What can hang from each mark:
Q_853: Q_454
Q_586: Q_115 Q_198 Q_828
Q_355: Q_626
Q_379: Q_433 Q_556
Q_701: Q_556
Q_270: Q_355
Q_626: Q_193
Q_556: Q_379 Q_701
Q_198: Q_193
Q_454: Q_433
Q_828: Q_586
Q_433: Q_379 Q_454
Q_193: Q_198 Q_433 Q_626

Known rows, with every way that one mark hangs from another:
Q_198{Q_193{Q_626}}:  -7  13   0  18  -2   0  -5  15  12 -15   7   4   0   5   4   3  10  -5   1   4   3  -6  -1  -8  -5 -13 -13   8
Q_853{Q_454}:   1  13   2  13 -11   6  -9  18   9  -6  16   4   3  10  -2   7  15   2   7  12   2 -12  -9  -7   4 -19 -15  12
Q_626{Q_193{Q_433{Q_379{Q_556{Q_701}}}}}:   0   5  -3  12  14  12 -17  17  -9  -4   4  11   5  13 -12  -7   8   4 -11   5   1  10   4  -7 -10 -19 -23  12
Q_355{Q_626{Q_193{Q_198 Q_433{Q_379{Q_556}}}}}:  -3   7  -6  16   5  14 -17  15  -1  -3   3   7  -1   8 -12  -8  13  -3  -8   3  -8   9   2 -11  -5 -12 -24  15
Q_193{Q_433{Q_379{Q_556}}}:  -2   2   0  14   6   8 -19  21  -5  -8   4   9   0  17  -9 -11  10   3  -2  12  -6   2   4  -7  -1 -13 -18  16
Q_828{Q_586}:   3   9   2  13 -16   6 -13  15   9  -4  11   7   0  22  -7  13  10   0   4  12  -4  -1  -1  -7   3 -15 -11  12
Q_193{Q_433{Q_379{Q_556{Q_701}}} Q_626}:  -3   2   3  17  18   8 -15  19 -12 -17   2  10   1  11  -8   2   7  -8  -9   4 -14  -2   7  -8 -11 -17 -20  15
Q_586{Q_115 Q_828}:   0  18  -5  13 -29   1  -5  17  16  -7  18   1   3  14   2  29   5   6  10  12  -6  -4  -3  -8   3 -20  -8  10
Q_586{Q_828}:   0  17  -8  14 -16   2  -9  20  17 -10  15   3   5  16  -2  18   9   1   5  11  -7  -2  -5  -9  -1 -19  -8   9
Q_433{Q_454}:   3  12  -1  12  -3   7  -8  18  -2  -8  13   5  -2  11  -1   3  11   2  -2  11  -5  -3  -7  -5  -2 -15 -12  12
Q_556{Q_379 Q_701}:   3  14  -4  12  -8   8 -11  17  -1  -5   6   6   0   1   1  20   7  -3  -5   3   7   1   4  -8 -12 -20 -17  10
Q_454{Q_433{Q_379{Q_556{Q_701}}}}:   1  11  -4  15  15   8 -17  17  -6  -8   2   7   3  12  -4  -8   6   3  -6   7  -5   0   6  -7  -4 -18 -21  13
Q_454{Q_433{Q_379{Q_556}}}:  -2   8  -2  14   7   7 -17  18   1  -7   2   5   0  16  -4 -15   8  10  -1  12  -4  -1   4  -9   3 -13 -20  16
Q_853{Q_454{Q_433{Q_379{Q_556}}}}:  -2  11  -2  15   8   8 -17  17  -2  -7   5   5   2  15  -7 -16  13  10   2  11  -4 -12  -3  -8   9 -18 -24  19
Q_853{Q_454{Q_433}}:   1  15   0  14   0   3 -10  17   2  -6  11   7   4  16  -7  -6  15   9   7   9   4 -17  -8  -5   7 -20 -15  12
Q_586{Q_115 Q_198{Q_193} Q_828}:  -5  22 -16  14 -35  -1  -6   8  14  -5  16   5   5   5   8  29   3  11   8   4   1  -2  -3  -6   2 -21  -7  10
Q_193{Q_198 Q_433{Q_379 Q_454} Q_626}:   0   8  -7  17  14   7 -12  20 -19 -13   9   7  -5  15  -7  -8  15  -5 -16   4  -1 -17  -4 -10 -12 -14 -16  22
Q_433{Q_379{Q_556}}:  -3   6  -1  14  -2   9 -16  19   9  -7   6   2   0  10  -1   3   7   3   0  13  -7   4   3 -10   0 -12 -20  16
Q_701{Q_556{Q_379{Q_433}}}:  -1  11  -6  16 -15   8 -18  14  -3   1  -2   6  -1   7   8   2  12   1   2   5  10  -1   4 -10  -1 -17 -12  17
Q_433{Q_379{Q_556} Q_454}:  -1   7  -4  13   5  12 -16  18  -4  -8   6   3  -3  12  -1  -7   8   6  -5  12 -13   2  -2  -7  -1 -12 -22  19
Q_355{Q_626{Q_193}}:  -1  14   2  12 -11  12  -7  14  19  -5  11   2   1   2 -11  14  13   0   2   6  -1   8  -4 -10   3 -13 -16   9
Q_198{Q_193{Q_433{Q_379 Q_454} Q_626}}:  -5   8  -3  15  19   6 -12  14 -18 -14   8   9  -3  15 -10 -20  16  -3 -13   2  10 -15  -1  -5  -6 -13 -18  17
Q_355{Q_626{Q_193{Q_433}}}:   1   9   5  12  -3  10 -10  16   7  -7  10   9   1   9 -19   4  16   0   1   4   2   7  -3  -6   3 -15 -14   8
Q_556{Q_379{Q_433{Q_454}} Q_701}:   5  15  -7  11  -3  14 -13  15 -23  -3   1  12  -2   6  -6   4   9  -2 -13   2   5   5   1  -6 -15 -23 -17  14
Q_701{Q_556{Q_379{Q_433{Q_454}}}}:   0  10  -8  14  -6  10 -17  13 -16   0   0   5  -5   6   8  -7  13   2  -5   4   3  -4   0  -6  -1 -18 -14  20
Q_433{Q_379{Q_556{Q_701}} Q_454}:   1  10  -5  13  13  14 -16  16 -13  -8   7   4  -1   7   1  -1   6  -2 -11   8 -16   3   1  -6  -7 -17 -24  16
Q_270{Q_355{Q_626{Q_193{Q_433}}}}:   1  10   0  11 -14   5  -8   9  12  -7  10   5   3  10 -22   6  14   3  -5  -2  -3   7  -3 -11   4 -17 -11   9

Rows:
  4   9 -11  13   6   9 -16  19 -21  -4  13  10  -3  18  -8 -12  16  -1 -13   7   5 -12  -4  -7  -8 -14 -15  18
Q_193{Q_198 Q_433{Q_379 Q_454}}
 -3   6  -7  16   3   2 -12   7 -19 -13   6  16  -3  16  -6  -2   9   1 -10  -2  -6 -13  -3  -2   2 -17 -11  19
Q_828{Q_586{Q_198{Q_193{Q_433{Q_454} Q_626}}}}
 -1  10  -8  11   9   7 -16  14 -19  -5  11  10  -2  19  -9 -24  17   3 -10   7  17  -8  -2  -2  -2 -15 -18  15
Q_198{Q_193{Q_433{Q_379 Q_454}}}
  0   9  -3  14   3  11 -17  17   1  -8   7   4   2   7   2   8   5  -4  -4  10 -10   7   6  -9  -6 -16 -21  13
Q_433{Q_379{Q_556{Q_701}}}
  3  14  -4  12 -13  12 -14  16 -10  -4   0  11   0   7  -5  13   8  -3  -6   3  12   7   5  -9 -15 -22 -15  11
Q_556{Q_379{Q_433} Q_701}
 -1   5   1  11  14  18 -17  14 -10  -6   3   7  -3   8 -20 -16  14   3 -11   4 -11   9  -1  -6   4 -12 -26  18
Q_355{Q_626{Q_193{Q_433{Q_379{Q_556} Q_454}}}}
 -7   8   2  18   6  -1  -7  17  -2 -16   7  11   0  13  -5  -9  12  -5  -2   3   6  -8   0  -5  -5 -15 -11   8
Q_198{Q_193{Q_433 Q_626}}
 -1   8  -1  14  -1  10 -14  18 -11  -9   0  11  -2  14  -3 -13   7   3  -2  11 -19   9  -2  -5  -2 -15 -15  13
Q_379{Q_433{Q_454} Q_556}
-10  20 -12  18 -28  -3  -2   8  14 -15  12   4   2   3   8  34   3   6   4   0  -4  -9  -2  -9   0 -20  -7  13
Q_586{Q_115 Q_198{Q_193{Q_626}} Q_828}
  3   9   3  11   6  12 -10  15  -7  -5  11  10  -2  11 -19  -6  17   1  -7   4  -4   3  -7  -4   4 -16 -16  12
Q_355{Q_626{Q_193{Q_433{Q_454}}}}
 -4  17 -15  14 -27  -2  -9  10   0  -7  15  12   5  13   0  19   5  11   6   3   3  -6  -2  -2   4 -22  -5  10
Q_586{Q_115 Q_198{Q_193{Q_433}} Q_828}
 -2   7  -5  18   8   5 -13  21  -6 -12   9   7  -2  15  -7   1  14  -8  -9   4   5 -14   1 -12 -13 -13 -13  18
Q_193{Q_198 Q_433{Q_379} Q_626}
 -8   6  -1  19  21   5 -16  15 -14 -16   1  10   1   9  -3 -13   8 -10 -10   0  -4  -2   8  -6 -12 -17 -22  12
Q_198{Q_193{Q_433{Q_379{Q_556{Q_701}}} Q_626}}
  1  10  -8  14  -3   4  -8  20  -2  -2   9  11   2  15  -9  -6  13   4  -7   5   9   1  -4  -9 -11 -16 -12   9
Q_626{Q_193{Q_198 Q_433}}
 -4  17  -7  14 -29   2  -6   9   8  -4  13   6   0   0   9  21   5  10   8   6   7   0   0  -5   4 -16 -10  11
Q_586{Q_115 Q_198{Q_193}}
  1   5  -6  11  21  14 -17  16 -22  -4   5  11   1  11 -13 -16   9   5 -18   4  -4   5   0  -4  -9 -19 -26  16
Q_626{Q_193{Q_433{Q_379{Q_556{Q_701}} Q_454}}}
 -5   9   0  16  14   2  -7  16 -14 -16   8  11  -2  12  -5 -18  13  -4  -8   2   0 -12  -4  -2  -5 -15 -14  11
Q_198{Q_193{Q_433{Q_454} Q_626}}
  1  15  -2  12   3   8 -14  16  -1  -3  12   5   2  18 -12 -11  18  10   3  11  14 -19  -6  -8   7 -19 -19  19
Q_853{Q_454{Q_433{Q_379}}}
 -8   3  -3  17  23   6 -15  16 -18 -17   0   9  -4  12  -5 -28  10  -2 -11   3  -7  -7   1  -4  -5 -13 -23  18
Q_198{Q_193{Q_433{Q_379{Q_556} Q_454} Q_626}}
-10  17 -15  19 -12  -3  -6  10  17 -18  10   6   4   3   6  24   6   2   1  -1  -6  -7  -4 -10  -5 -19  -7  13
Q_586{Q_198{Q_193{Q_626}} Q_828}
 -6  10  -4  16  -7   1  -4   9 -17 -13  10  12  -4   3   0   6   7   8  -5  -1  -3 -12  -3  -2   0 -18 -10  16
Q_586{Q_115 Q_198{Q_193{Q_433{Q_454} Q_626}}}
 -9  15 -10  18 -19  -5  -5  10   1 -16  11  10   3   9   1  22   5   7   3  -2  -3 -11  -2  -6  -1 -22  -5  13
Q_586{Q_115 Q_198{Q_193{Q_433 Q_626}} Q_828}
  0  16  -5  15 -11  11  -6  14  17  -3  10   3   0   1  -3  13  13  -5  -2   2  -2   8  -5 -12  -5 -13 -15  10
Q_355{Q_626{Q_193{Q_198}}}
  2  10 -10  13   5   7  -9  19 -14  -2  10  12  -1  15  -9 -16  14   6 -14   4   4  -2  -8  -5 -10 -16 -14  12
Q_626{Q_193{Q_198 Q_433{Q_454}}}
  2  11  -1  13 -35   4  -9   8   6  -2  13   8  -1  13   1  38   3  11   8   9  -6  -1   0  -7  10 -18  -8  18
Q_828{Q_586{Q_115 Q_198}}
  3  10 -14  11   7  11 -13  18 -17   1  11   9  -2  18 -14 -17  16   8 -17   4  14  -7  -6  -8 -10 -15 -18  18
Q_626{Q_193{Q_198 Q_433{Q_379 Q_454}}}
 -6  19 -19  15 -20   0 -10  10  15  -9  13   8   6   7   5  20   7   6   3   3   1  -1  -5  -7  -1 -19  -6  11
Q_586{Q_198{Q_193} Q_828}
